Each row comes from the steps of one walk. Every step used is in the known rows, and no mark comes twice. Write the walk behind each row, first mark first.
Known rows:
t/m/u/z: [-1.24 -1.42  0.00 -0.91 -1.14  0.05 -1.72  1.21  0.20 -0.26 -1.41 -2.76
  0.05  1.29  0.47  0.08 -3.48]
t/z/u: [ 0.76 -1.54 -2.79 -1.21  1.33 -0.45  1.75 -0.84 -1.42 -0.64  0.51  0.13
  1.51  1.68  1.78  0.76 -0.45]
t/z/u/g/m/j: [-6.60  1.21 -1.42 -1.37  1.63  2.94  0.27  1.03  0.56  0.87 -1.62 -3.61
  1.77  1.96 -1.22 -0.01 -1.15]
t/m/j: [-0.55  2.38  2.42 -1.12  0.97  2.11 -0.55  1.80  0.20  0.95 -0.57 -0.88
  0.37  0.38 -0.38 -1.78 -2.21]
j/z/u: [ 0.66 -0.40 -0.01 -0.87  2.11 -1.03 -0.03 -1.10 -2.42  0.06 -0.53  0.88
  1.02  2.64  1.42  1.89  1.93]
z/u/g/m: [-8.47 -0.92 -3.74 -0.91  1.16  1.24  1.09 -0.12 -0.91  0.07 -0.87 -2.96
  2.29  1.72 -0.76  0.81  2.29]
u/t/m/j: [-2.07  2.89  1.10 -1.33  0.25  2.60 -1.21  2.35  1.11  1.38 -1.26 -1.40
 -0.37 -0.24 -0.59 -2.64 -1.16]
t/m: [-0.49  0.14  0.93 -0.98 -1.12  0.16  0.99  0.89 -1.29  0.09  0.84 -0.20
  1.11 -0.01  0.76 -0.73 -0.57]
g/z/u: [-2.04 -1.72 -2.74 -1.72  2.20  0.73  1.31 -0.11 -0.70 -1.16 -0.38 -0.49
  0.72  2.01  0.58  0.58 -1.09]
t/m/j/z/u/g: [-1.18 -0.71  0.26 -1.90  1.73  1.21  0.04 -0.35 -1.12  0.62 -1.28 -2.40
  2.04  2.55  0.79  1.11  3.67]
j/z/u/g/m/t: [-6.37  0.04 -0.60 -0.60  2.10  2.15  1.19 -0.26 -1.97  0.85 -2.32 -1.58
  2.21  2.75 -1.48  0.19  2.39]
m/t/z/u: [ 0.71 -1.38 -2.35 -1.08  2.58  0.59  2.19 -0.88 -1.76 -0.35 -0.29  0.67
  1.70  2.02  1.11 -0.27 -0.41]
m/z: [ 0.62  1.30  1.80 -1.28  1.02  0.73 -0.93 -0.07  2.14 -1.08  0.07  0.12
  0.59  0.17 -1.19 -0.81 -5.10]
z/u: [ 0.04 -1.14 -2.52 -0.78  3.15 -0.45  0.58 -0.92 -1.42 -0.55  0.04  0.95
  0.88  1.29  1.24  0.02  1.37]
u/z: [ 0.38 -2.92  0.54  0.75 -0.38  0.47 -1.62  0.42  0.61 -0.58 -1.04 -2.64
 -2.54 -0.49 -0.14  0.42 -2.21]
m/j: [-0.14  2.17  1.70 -0.32  1.88  1.99 -1.37  1.13  1.28  0.87 -1.23 -0.71
 -0.47  0.34 -0.98 -1.14 -1.76]
z/u/t/m: [-2.28  0.08 -2.38 -1.69 -0.04  0.54  0.53  0.98 -1.09  0.30  0.01 -0.24
  0.69  0.08  1.23 -1.89  1.61]
z/u/t: [-2.33 -0.09 -4.19 -0.86  1.40  0.40 -0.55  0.13  0.25  0.21 -1.07 -0.06
 -0.50  0.04  0.63 -1.50  2.77]
u/g/m/j: [-7.05  2.05 -0.02 -0.66  1.17  3.16 -0.77  1.48  1.28  1.19 -1.94 -3.57
  0.94  1.08 -2.19 -0.48 -0.69]
z/u/t/m/j: [-1.97  2.32 -0.20 -1.72  1.85  2.45 -0.96  1.87  0.39  1.09 -1.25 -0.92
  0.07  0.41  0.01 -2.64 -0.50]

Which walk is each row?
[-0.69 -2.83 -3.35 -1.47  0.76  0.60  1.64 -1.13 -0.29 -0.44 -0.25 -2.56
  2.13  1.62  1.23  1.13  2.89] : t/z/u/g
[-1.22 -2.49 -3.09 -1.13  2.15  0.66  0.69 -1.17 -0.35 -0.34 -0.61 -1.94
  1.61  1.32  0.74  0.48  4.45] : z/u/g
[ 0.40  2.75  4.51 -0.34  0.19  0.74 -1.82  0.63 -0.17  1.44 -1.71 -0.58
 -0.15  1.90 -0.56  1.36 -0.75] : m/j/z
[-5.86 -0.81 -1.43 -0.28 -0.86  0.38 -2.02  1.16  0.59 -0.10 -2.22 -3.61
 -0.01  1.69 -0.90  0.79 -3.95] : g/m/u/z
[ 0.24  1.12  1.63 -1.59  2.70  0.29 -0.42  0.05 -2.28  0.65 -0.89  0.34
  1.24  2.87  1.19  0.80  0.46] : t/m/j/z/u
[-1.13 -1.64 -1.49 -2.52  2.22  1.18  0.60 -0.77  0.36 -0.99 -0.13 -1.96
  2.56  1.44  0.37 -0.34  0.87] : t/m/z/u/g
[-0.77 -2.63 -2.91 -1.39  1.69  1.44  2.01 -1.18 -0.62 -0.20 -0.90 -2.10
  2.27  1.91  0.70  0.26  3.07] : m/t/z/u/g
[-4.89 -0.87 -2.07 -2.47 -1.51  1.72  0.53  0.82  1.87 -0.56 -1.82 -3.91
  2.03  2.51 -0.88  1.31 -1.22] : m/u/g/z
[-5.87  1.15 -0.27  0.20  1.40  2.18  1.15  0.64 -1.15  0.69 -1.54 -0.29
  1.10  1.08 -2.07 -1.35 -0.84] : g/m/t
[-4.68 -0.41 -1.19 -0.69 -1.28  2.19  2.50  0.33 -0.46  0.49 -0.99 -2.60
  2.16  1.44 -1.08  0.14 -1.23] : u/g/m/t/z
[-6.83  0.17 -1.02 -0.15  1.17  2.77  1.27  0.35 -0.62  0.74 -1.97 -2.02
  1.68  1.24 -2.20 -1.00  1.32] : u/g/m/t
[ 0.28 -0.03 -0.45 -2.43  3.21  0.33  0.46 -0.42 -0.55 -1.33  0.68  0.91
  2.04  1.47  0.75 -1.08 -3.13] : t/m/z/u
[-0.93 -1.71 -1.97 -1.94  2.83  1.08  0.13 -1.22  1.02 -1.04 -0.56 -1.86
  1.96  1.43 -0.04  0.04  1.18] : m/z/u/g
[-1.24  0.09 -2.07 -0.78 -3.12  0.52  0.70  0.74  1.18  0.46 -0.31 -1.66
 -0.12 -0.30  0.42 -0.23 -0.98] : u/t/z
[-5.86  2.16 -1.85 -1.12  1.14  1.23 -1.43  0.95 -0.22  1.37 -2.36 -1.21
 -0.10  1.63 -0.43 -0.33  1.64] : g/m/j/z/u/t
[-8.21 -0.41 -2.10 -0.98  0.47  0.79  0.76 -0.26 -1.49  0.45 -1.24 -3.02
  2.42  2.52 -0.65  2.03  2.70] : j/z/u/g/m
[-7.61  2.64 -2.44 -1.25 -0.60 -0.11 -0.48  0.93 -0.05  0.54 -1.43 -1.22
  3.18  2.75 -0.93  0.51 -2.28] : g/m/u
[-3.71 -2.04 -1.16 -1.67 -1.45  2.21  1.14  0.65  1.58 -0.71 -1.08 -3.89
  0.51  1.10 -0.98  1.19 -0.42] : u/g/z
[-2.92 -0.04 -1.66 -2.18 -1.14  0.46  0.17  0.33  0.38  0.39 -1.06 -2.82
  3.46  2.07  0.40  0.23  1.91] : t/m/u/g
[-3.37  1.56  0.48 -1.05  2.97  0.56 -0.60  0.01 -1.88  0.80 -1.49 -0.32
  1.17  3.20  0.07  1.33  0.10] : g/m/j/z/u
[-1.98  0.55 -0.75 -1.77 -0.68  0.09  0.21  0.86 -1.69  0.68 -0.36 -0.24
  0.75  0.92  1.36 -0.72  1.92] : j/z/u/t/m
[-2.60 -0.17 -2.21 -1.54 -0.46  0.37 -0.51 -0.24  1.20  0.32 -1.61 -2.67
  2.80  2.07 -0.10  0.72  2.32] : m/u/g
[ 0.18  2.83  5.12 -0.99 -0.51  0.87 -1.18  1.16 -1.03  1.49 -1.18 -0.80
  0.53  1.93 -0.07  0.92 -1.15] : t/m/j/z
[-3.70 -0.31 -2.47 -2.34 -0.60  1.22  1.02  1.49 -0.61 -0.12 -0.28 -1.13
  0.58  0.51  0.85 -1.53  0.00] : g/z/u/t/m
